What can hang from each mark
Z860: Z445 Z602
Z462: Z316
Z68: Z860
Z316: Z678
Z602: Z157 Z316 Z860 Z875
Z28: Z875
Z157: Z445 Z860
Z678: Z316 Z416
Z560: Z157
Z875: Z316
Z445: Z860
Z416: Z875

Every row comes from one small tree of marks. Brackets hold a mark, then the marks that hang from it, in the order of their numbers. Every link used is in the known rows. Which tree was each row made from?
Known rows
(Z416 (Z875 (Z316 Z678))): [ 17.8   4.1  -4.8  51.0 -35.1   1.0 -26.8 -16.2 -18.0  -5.1 -40.0 -13.9
  50.6 -12.4 -31.1  19.1  12.5 -18.0  -9.9  -6.5  19.7 -30.7 -10.9 -17.7
 -18.8 -38.6 -56.7  11.8 -12.8]
(Z602 (Z157 Z445) Z860 (Z875 (Z316 (Z678 Z416)))): [ 10.2  38.3  -2.8  -1.3 -39.3   7.1  22.2  20.1   4.7  54.3  20.0 -16.5
  26.9  29.0  -0.8   0.5  13.8 -15.2 -20.0  -3.6  -9.5 -30.3  -8.3  24.1
 -22.0  17.2 -37.8  -6.7 -14.6]
(Z602 Z157 (Z316 Z678) Z860 Z875): [ -6.4  14.4 -25.9   7.6 -12.3  49.2 -20.2  48.2   4.3  42.7  34.9   8.2
  12.0  36.0 -15.8 -23.8   9.0 -14.9 -40.3 -25.5  11.6 -28.2  -9.1  22.7
 -21.7  60.0 -13.9   0.2 -11.6]
(Z678 Z316 Z416): [-13.3  10.8  17.3  43.8 -11.2 -11.9 -20.8  -2.9  11.0  -2.0 -12.4 -13.9
  24.0  -1.6  -6.8  44.3 -22.2  34.1  18.9 -10.9   9.3 -35.9  -7.8   3.1
 -23.3 -46.5 -48.7  10.5  -5.3]
(Z860 Z445 Z602): [ -8.6 -41.0   3.2  -4.6  40.4  -6.2   0.4 -20.9  -3.3 -43.8 -13.8  18.7
 -10.0 -21.6  14.9  -9.8  -3.6  12.7  18.4  -6.6  10.2  40.5  -0.6 -26.7
  -2.6 -15.6  41.6  -3.6   4.8]
(Z68 (Z860 Z445 (Z602 Z316))): [-15.5 -45.5  -9.6   5.2  49.1  -4.2 -19.8   2.7   2.3 -54.4 -11.8  29.0
 -44.5 -21.1  -4.4   6.8  -8.7   2.8  18.4   4.7   5.2  51.9   9.5 -21.8
 -14.1   2.2  49.3 -13.8  18.7]
(Z28 (Z875 (Z316 (Z678 Z416)))): [-25.6  14.6  -4.4  44.8 -26.9   2.5   1.8 -11.2 -18.8   2.9 -41.0 -12.1
  66.9   7.3 -24.3  21.7   9.2  -4.9 -18.0  -2.0  37.1 -40.3   9.8 -27.4
   1.2 -59.9 -49.9 -17.0 -15.0]
(Z875 (Z316 Z678)): [  7.2  -3.7   6.8  33.2 -15.3   3.2 -25.0 -10.9 -18.7   3.8 -30.4  -9.7
  39.5 -18.2 -12.9  14.4   6.9 -23.5 -12.0 -21.9  21.8 -21.3  -4.9 -12.4
 -18.0 -33.5 -36.4   8.0  -8.8]
(Z560 (Z157 Z445 Z860)): [ 56.5   4.3  39.2 -64.5   6.9 -41.7 -29.0 -55.3   1.5  20.9  45.2 -14.0
 -24.7 -12.1  36.0  10.8 -41.2  10.2  33.3  30.8 -19.8   3.3   5.3  18.9
  75.4   1.7  10.2   2.6 -38.4]
(Z157 Z445): [ 39.8 -10.2   2.4 -19.5  10.7  -7.8 -29.1 -32.5   7.1   1.5  21.6 -15.1
  -6.9 -36.7  26.8  -0.3 -19.9  -0.2  23.2   9.0   5.0   8.6   3.3   2.4
  21.6  -1.4  13.9  -5.6 -28.1]
(Z68 (Z860 Z445 Z602)): [  4.9 -46.0   0.3  -9.7  52.7 -12.3 -12.8 -14.2  -0.4 -41.4 -18.3  19.7
 -35.2 -27.2  17.4  12.7  -3.4   6.7  25.4   5.3   3.4  71.6 -11.7 -15.6
  -5.8 -12.0  61.9 -26.2  20.7]
(Z560 (Z157 Z445 (Z860 (Z602 Z316 Z875)))): [  5.1   2.8  29.9 -53.9   8.2 -17.6   9.2 -27.1  21.0   1.3  41.0   8.4
 -42.3  14.3  17.5  -7.4 -30.7   1.9  26.8  38.2 -16.8 -13.6  32.0  -2.1
  71.0  34.3  22.7  25.0 -23.6]
(Z68 (Z860 Z445 (Z602 Z157 (Z316 Z678) Z875))): [-24.8 -15.8 -17.0   8.6  29.1  13.6   9.2  39.8  -3.6 -10.8  -4.1  30.0
 -34.9   8.1 -20.5 -13.1  16.4 -11.7 -11.3 -12.2  -8.5  38.6 -15.7  10.8
 -24.0  32.8  43.2 -16.9  30.2]
(Z602 Z157 (Z316 (Z678 Z416)) (Z860 Z445) Z875): [-21.5  21.8 -28.1   1.8  -0.1  23.5  19.8  48.7  -1.7   8.5  22.4  15.6
  12.8  39.3 -22.5 -23.1  20.2  10.3 -39.1 -26.7  -1.8 -21.4  -9.9  20.9
 -43.8  28.9  -9.5  -6.4   7.9]
(Z445 (Z860 (Z602 Z157 (Z875 (Z316 Z678))))): [-11.2   6.6  -1.6  21.0 -20.3  23.0  18.3  20.4   1.8  21.4 -23.3  -6.7
   5.2  13.4  -5.1  -8.7  15.2 -14.5 -19.2 -14.0  -3.2  -0.1   0.1  -6.9
 -11.6   5.6  -3.9  11.9  26.3]
(Z68 (Z860 (Z602 Z157 (Z875 Z316)))): [ -5.4 -18.2  17.2  41.2  -3.6  26.8  -0.2  19.6   3.2  22.7 -25.8  11.9
 -14.7   8.8  -6.9  18.1  -7.8 -23.7  12.9   6.0   6.4  21.3  -6.4 -11.4
 -14.4  12.6  10.5  -1.0  17.0]
(Z157 Z445 (Z860 Z602)): [ 16.2  -8.9  12.1 -56.9  24.0 -30.5  -5.8 -39.3  21.1 -10.0  32.9 -10.2
 -31.6 -32.7  30.1  -1.1 -19.9   2.2  30.9  34.9 -20.2  28.5  14.7  15.2
  55.4  16.7  17.0 -21.5 -36.5]
(Z462 (Z316 (Z678 Z416))): [-15.6  30.7  -7.3   6.2 -12.0 -24.4  -7.1   1.7 -28.4  15.8  -1.5 -15.1
  36.0 -10.8 -10.4  24.8  18.2   0.8 -34.5 -22.5  13.8 -36.7 -15.3  25.3
  -5.0 -38.3 -44.9   3.4   2.4]
(Z560 (Z157 Z445)): [ 52.8  -7.8  33.3 -28.5   2.3 -30.0 -36.5 -45.6  -6.5  17.7  22.3  -6.3
  -9.5  -8.9  43.7   7.3 -32.7  12.9  30.7  13.8   7.9   5.2  -0.4   0.1
  40.0 -20.5  19.9  18.3 -25.1]
(Z445 (Z860 (Z602 Z157))): [  3.2 -16.6  -5.1   4.0  10.1   3.5 -20.4   4.9   7.5   4.1   6.1  -9.8
 -28.6  -3.8  27.7  -7.0 -17.0  23.6   8.2   0.1  -1.6  32.0   0.6   3.6
   6.0   8.4  18.9  -4.5   9.9]
(Z860 Z445 (Z602 (Z316 Z678) Z875)): [-39.1 -14.9 -19.9  -2.7  25.1  16.2  26.3  14.9  -1.3 -33.7 -15.0  30.0
  -0.5  -1.2 -18.2 -23.2  20.9  -6.5 -18.7 -16.9  11.4  -0.5   8.6 -20.9
 -14.4   9.2  29.2   6.4  17.2]
(Z316 (Z678 (Z416 Z875))): [  1.5  21.9  -8.4  34.4 -23.7 -19.4   3.6  -4.4 -21.4  -9.7 -23.5 -19.0
  55.3  -3.0 -17.6  20.6  20.0  21.1  -9.8  -0.4   8.7 -36.3 -22.5  14.3
 -29.7 -48.6 -50.4  -6.8  -0.1]
(Z560 (Z157 Z445 (Z860 (Z602 (Z875 (Z316 Z678)))))): [ 11.1  16.4  40.3 -48.9 -18.6 -37.0  26.8 -37.5   2.8  20.9   6.2   0.9
  -1.4   7.9  12.0   9.5  -1.9 -21.2  10.9  25.6 -23.1 -12.7   8.7   0.2
  59.4  -0.3   0.9  17.9 -18.1]
(Z602 Z157): [ 24.7 -10.0  11.0  24.5   1.3  18.0 -38.5   1.9  -7.6  22.4  13.9 -10.4
   1.6  -4.0   7.6  -2.3 -20.9   5.9   6.0 -14.9  15.1   0.4 -18.4  12.3
  -9.9   2.9 -10.0  -4.4 -16.1]

Write each row's tree
[  7.1   7.9  13.8  62.0 -37.3   0.5  -2.6 -15.5 -11.4 -18.2 -43.7 -18.8
  50.4  -3.8 -28.9  39.5  -2.4   8.9  14.7   7.0  19.7 -44.3   6.1 -27.4
 -30.4 -63.9 -69.7  15.8  -5.5]
(Z678 (Z416 (Z875 Z316)))
[ 51.5  13.8  -7.5 -32.7  -2.9  20.5  -9.5   2.4  19.3  36.8  31.4 -26.1
 -31.8  -7.2  28.9 -23.8 -15.8  -0.6   8.6  15.4 -19.3  13.0   8.0  15.4
  30.5  40.3  34.6   0.4   9.6]
(Z602 (Z157 (Z445 Z860)) Z875)
[ 16.3  10.3  16.2 -33.5 -21.5 -26.1  22.7 -27.3   5.2  15.9  -8.6  -7.2
  -5.5  12.8  30.2   3.8  -0.7  -6.5   1.4  16.7 -13.6  -0.1  20.9 -19.6
  39.0 -14.2  26.8  33.7  21.9]
(Z560 (Z157 (Z445 (Z860 (Z602 (Z875 (Z316 Z678)))))))
[ -6.7  16.9  -7.7  11.4 -19.7  22.9  26.7  25.4  -9.5  19.4  -7.5   7.9
  33.6  33.9 -14.9  -2.0  24.3  -4.8 -28.9 -26.6   2.4 -16.8 -17.0   4.1
 -48.7  -2.3 -24.1  -3.1  11.8]
(Z602 Z157 (Z860 Z445) (Z875 (Z316 (Z678 Z416))))
[ 31.1  20.2  -8.4  -7.0 -33.3  23.9  -8.6  14.6   6.9  59.5  23.2  -9.0
  12.0  11.9   6.0  -7.5   7.0 -35.8 -18.5  -9.5  -3.8 -12.1  -5.9  15.8
  -5.2  43.8 -16.3  -4.1 -23.5]
(Z602 (Z157 Z445) Z860 (Z875 (Z316 Z678)))
[ -8.2  42.4  -7.4  22.3 -29.2 -22.8  -6.2   1.4 -29.2   3.8 -11.6 -30.9
  44.7  -6.4 -26.4  28.3  22.9   7.8 -30.8 -10.8  14.9 -45.9 -20.2  21.9
 -10.5 -43.9 -62.2   5.7  -1.1]
(Z462 (Z316 (Z678 (Z416 Z875))))
[-18.4   0.8 -11.2   7.8 -11.7  15.6  23.1   2.5   7.1  -2.3 -35.1  -5.0
  16.7   1.2   0.1   1.1  17.9 -17.5 -18.2  -4.8   0.8  -4.0  16.2 -29.5
  -1.1 -12.6   6.1  17.1  33.7]
(Z445 (Z860 (Z602 (Z875 (Z316 Z678)))))
[  4.6 -40.4   5.9   6.1  41.1  -6.3 -17.8   6.1  -8.3 -15.9  -7.3  17.0
 -47.3 -17.2  15.1   3.0  -9.5  10.2  23.3  -1.0  -2.5  76.2 -26.5   7.8
 -13.0   4.8  54.4 -29.7  15.2]
(Z68 (Z860 Z445 (Z602 Z157)))
[-26.5  -5.5   4.6  27.6 -12.1  12.8  23.2   1.0  -4.4   0.5 -37.9   8.4
  36.6   0.3 -12.2   5.8  21.5 -26.8 -13.2 -11.1  16.5 -17.7   1.1 -29.4
 -15.1 -19.0  -8.8  14.6  10.1]
(Z860 (Z602 (Z875 (Z316 Z678))))
[-42.7   8.7 -16.8  41.1  -5.0 -19.8  27.6  25.8 -16.9 -43.7 -21.6   6.1
   8.8  11.0 -36.7 -11.8  19.4  30.0  -4.5 -12.0  -2.7 -14.3 -11.2  10.3
 -50.9 -23.4 -35.4  -6.5   5.4]
(Z860 Z445 (Z602 Z157 (Z316 (Z678 (Z416 Z875)))))
[-17.6  19.8  -6.4 -52.6   9.5 -13.1  15.6  -2.9  17.3  -5.9  32.7  -0.2
 -21.6 -10.5  -6.5 -20.3   4.4 -19.3  -4.0  20.8 -26.7 -11.9  23.7  16.6
  43.5  47.9   5.9  -7.5 -21.1]
(Z157 Z445 (Z860 (Z602 (Z316 Z678) Z875)))
[-17.7  33.5  -6.5 -17.9   4.2   1.6  30.1  27.3  -7.7  -1.6  24.3   3.3
   1.1  23.3 -35.1 -14.5   9.7  11.9 -22.9  -5.0 -26.1 -29.6  -7.2  36.2
 -10.1  13.6 -23.8 -14.9   4.0]
(Z602 (Z157 (Z860 Z445)) (Z316 (Z678 Z416)) Z875)
[ -9.8  13.5   8.7  42.4 -21.6 -14.9   4.0  -6.6 -21.8   0.2 -34.0 -10.1
  58.2   0.4 -17.7  34.5  11.2  -4.7 -12.6 -19.2  11.9 -41.2  -6.4  -5.6
 -36.1 -65.0 -58.6   4.3   1.1]
(Z875 (Z316 (Z678 Z416)))
[-49.4   9.1  -8.3 -20.8  28.5 -37.9  30.2  -1.6  -6.8 -53.7   2.8  10.9
  -4.7  -3.0 -21.5  -0.2  11.6  22.6  -7.0   2.0 -20.8  -3.7   8.8  10.8
  -5.2 -17.4 -18.4 -19.5  -0.8]
(Z157 (Z860 Z445 (Z602 (Z316 (Z678 Z416)))))
[-12.5 -33.6   3.6 -14.2  34.4  17.9  25.2  -8.9   5.5 -31.6 -15.7  23.9
  -5.9 -10.0  14.3 -17.5   7.2   6.4  11.1  -3.6  12.6  27.9   0.9 -33.5
  -1.2  -3.2  54.1   7.2  19.9]
(Z860 Z445 (Z602 Z875))
[-17.3 -32.1  -5.0  21.8  28.9   1.8 -36.5   6.5   8.3 -28.5  -8.6  18.2
 -30.8 -12.8  -8.2  16.8 -14.1  -3.6  16.8   9.4  13.4  27.5  12.2 -13.8
  -3.4   4.9  23.0  -7.3   6.1]
(Z68 (Z860 (Z602 Z316)))
[ 34.8  -9.7  11.2 -33.2  26.1   0.3 -22.8 -11.5  -6.2  -2.5  30.7  -3.2
 -29.4 -13.5   7.3 -14.1 -22.8  13.8  14.3  -4.1 -15.6  28.0 -15.4  22.8
  20.8  14.8   3.8 -20.2 -21.0]
(Z602 (Z157 (Z860 Z445)))
[  0.3  18.3  11.3  58.3 -28.8 -16.0 -22.7  -3.6   9.4 -13.6 -21.7 -19.3
  36.2   1.0 -23.3  46.0 -13.8  38.9  23.8   4.1   8.9 -44.8 -10.9  -2.8
 -23.4 -49.6 -70.0  13.8  -7.4]
(Z678 Z316 (Z416 Z875))
[ 23.8  -1.4  -1.1  -1.9  -5.9  51.2 -24.0  24.2  10.6  47.8  35.0   7.2
   5.6  20.5  11.8 -17.9  -6.0  -3.5 -10.5 -10.9  14.0  -1.4 -17.3  11.3
  -4.6  54.9   7.5  -2.1 -10.0]
(Z602 Z157 Z860 Z875)
[  1.3   6.8 -11.5 -24.5 -11.1  -2.5  32.0 -10.1  16.2  -0.2 -18.7 -14.9
  -3.8 -10.5  16.6  -5.9  14.6 -20.8  -3.8  15.9 -13.9   7.6  22.4 -18.5
  20.2   2.3  18.0  10.6  19.3]
(Z157 (Z445 (Z860 (Z602 (Z875 (Z316 Z678))))))
[  9.3  -5.6 -18.6 -10.1  -1.5  28.9   8.0   4.4  -2.7   5.3 -13.0  15.5
  27.8   7.3  -7.6  -7.7  21.3 -24.0 -29.9 -23.8  14.9   0.3  -5.8 -26.8
 -20.4  13.3   8.5   2.7   8.4]
(Z602 (Z860 Z445) (Z875 (Z316 Z678)))
[ 28.7  -5.1  38.6 -60.7  16.5 -53.1  -9.6 -54.6   8.4   1.6  38.7  -2.9
 -33.3  -7.5  43.6   8.9 -32.3  13.6  42.9  38.1 -19.3  21.7   8.5  10.6
  75.4  -2.2  26.7   2.2 -35.9]
(Z560 (Z157 Z445 (Z860 Z602)))
[-12.5   9.3 -28.0 -32.7   3.5   0.3  17.9   6.9  24.5 -14.1  14.5  -6.0
 -26.5  -6.0   8.7 -24.4   9.9  -4.9 -11.9  13.3 -15.5   3.8  35.0  -4.2
  24.6  34.6  31.4  10.3  16.4]
(Z157 (Z445 (Z860 (Z602 (Z316 Z678) Z875))))
[ -6.0  -5.8 -13.5   3.6  11.3 -24.7 -23.2  19.6   2.3   6.3  19.9  -2.3
 -43.1 -12.7   0.3  -0.1  -3.5 -14.5   8.4   4.3 -15.1  33.0  -3.9  40.7
  -1.6  29.1  15.9 -27.7  -8.6]
(Z68 (Z860 (Z602 (Z157 Z445) (Z316 Z678))))
[ -4.0 -12.5  -0.1   6.8   5.2  -2.0 -19.4   6.6  10.5  -2.9  26.4  -0.9
 -37.1  -7.6   9.0 -21.8 -27.2  -0.3  25.7   5.4  -0.6   7.2  19.9   7.9
   4.5  29.7   8.3   0.5 -32.7]
(Z860 (Z602 (Z157 Z445) Z316))
[ 40.2   5.3  11.5 -11.3  -4.9  24.5  -7.3  -0.4  13.4  40.6  30.6 -14.7
 -11.0  -6.5  21.6 -20.0 -16.6  -6.8  13.8   5.7  -0.5   0.7  -8.7  21.0
  15.2  33.1  17.7  -1.5 -15.6]
(Z602 (Z157 Z445) Z875)
[-15.9 -23.4  -1.4   5.3  18.5   2.2  27.5   2.9  -7.3 -21.6 -49.0  22.6
  -1.1  -9.5 -15.0  13.3  26.0 -25.2  -3.3  -5.5  -0.1  39.1  -9.7 -24.1
 -23.0 -15.7  38.7 -12.2  39.9]
(Z68 (Z860 Z445 (Z602 (Z875 (Z316 Z678)))))
[-22.3 -11.7 -16.1  -0.3  13.3  35.4   3.5  14.5  26.1 -21.3  -0.9   8.8
 -21.2   6.1   1.7 -11.1  -5.3   4.0  -4.6   8.0   6.3  -5.6  39.2 -37.0
  12.1  23.3  27.9  23.1  29.1]
(Z445 (Z860 (Z602 Z316 Z875)))
[-22.9 -10.2   7.0  20.1  -1.1  19.6  36.9  16.5 -13.2   2.6 -29.9  15.3
  11.2   7.5 -15.7 -17.8  22.7 -17.9 -11.0 -23.7   5.5  14.0 -11.1 -14.4
 -29.0  -4.6   5.1   6.3  14.5]
(Z860 Z445 (Z602 Z157 (Z875 (Z316 Z678))))
[ -1.4  19.7 -33.1  25.4 -14.4   1.2  -2.4  37.1 -11.8 -15.1   9.7   2.3
  17.9  27.1 -27.9  -8.3  15.4  28.0 -23.2 -18.1   0.5 -20.6 -16.6  20.5
 -49.1   7.6 -45.2 -12.2  -8.7]
(Z602 Z157 (Z316 (Z678 (Z416 Z875))) (Z860 Z445))
[-43.7  29.5 -22.4  20.4 -11.6   8.6  35.8  47.1   7.0   1.1   0.2  -3.0
   0.6  31.9 -13.8 -15.4  13.9  21.1 -23.8  -7.1 -14.4 -27.7  11.0  13.4
 -21.8  11.4 -12.3   5.2  34.3]
(Z445 (Z860 (Z602 Z157 (Z316 (Z678 Z416)) Z875)))
[ 33.1 -15.5  17.4 -44.5  11.9 -37.3 -13.6 -43.1  13.0  -3.4  15.5  -6.5
 -36.6  -6.6  58.1   5.4 -30.5  25.9  30.6  27.9 -10.4  34.1  18.8 -12.5
  54.6 -11.9  50.1  18.6   1.8]
(Z560 (Z157 (Z445 (Z860 Z602))))
[ 27.2   2.0  18.2 -13.2   0.6  28.6   1.6  -4.5  -1.7  11.0   4.5   3.7
  -9.7   4.2 -17.2  -7.8 -13.2 -10.9   5.3   0.9 -11.0   4.3   2.4  -4.3
  14.1  16.4  -7.8   1.3  -6.4]
(Z602 (Z157 (Z860 Z445)) (Z875 Z316))
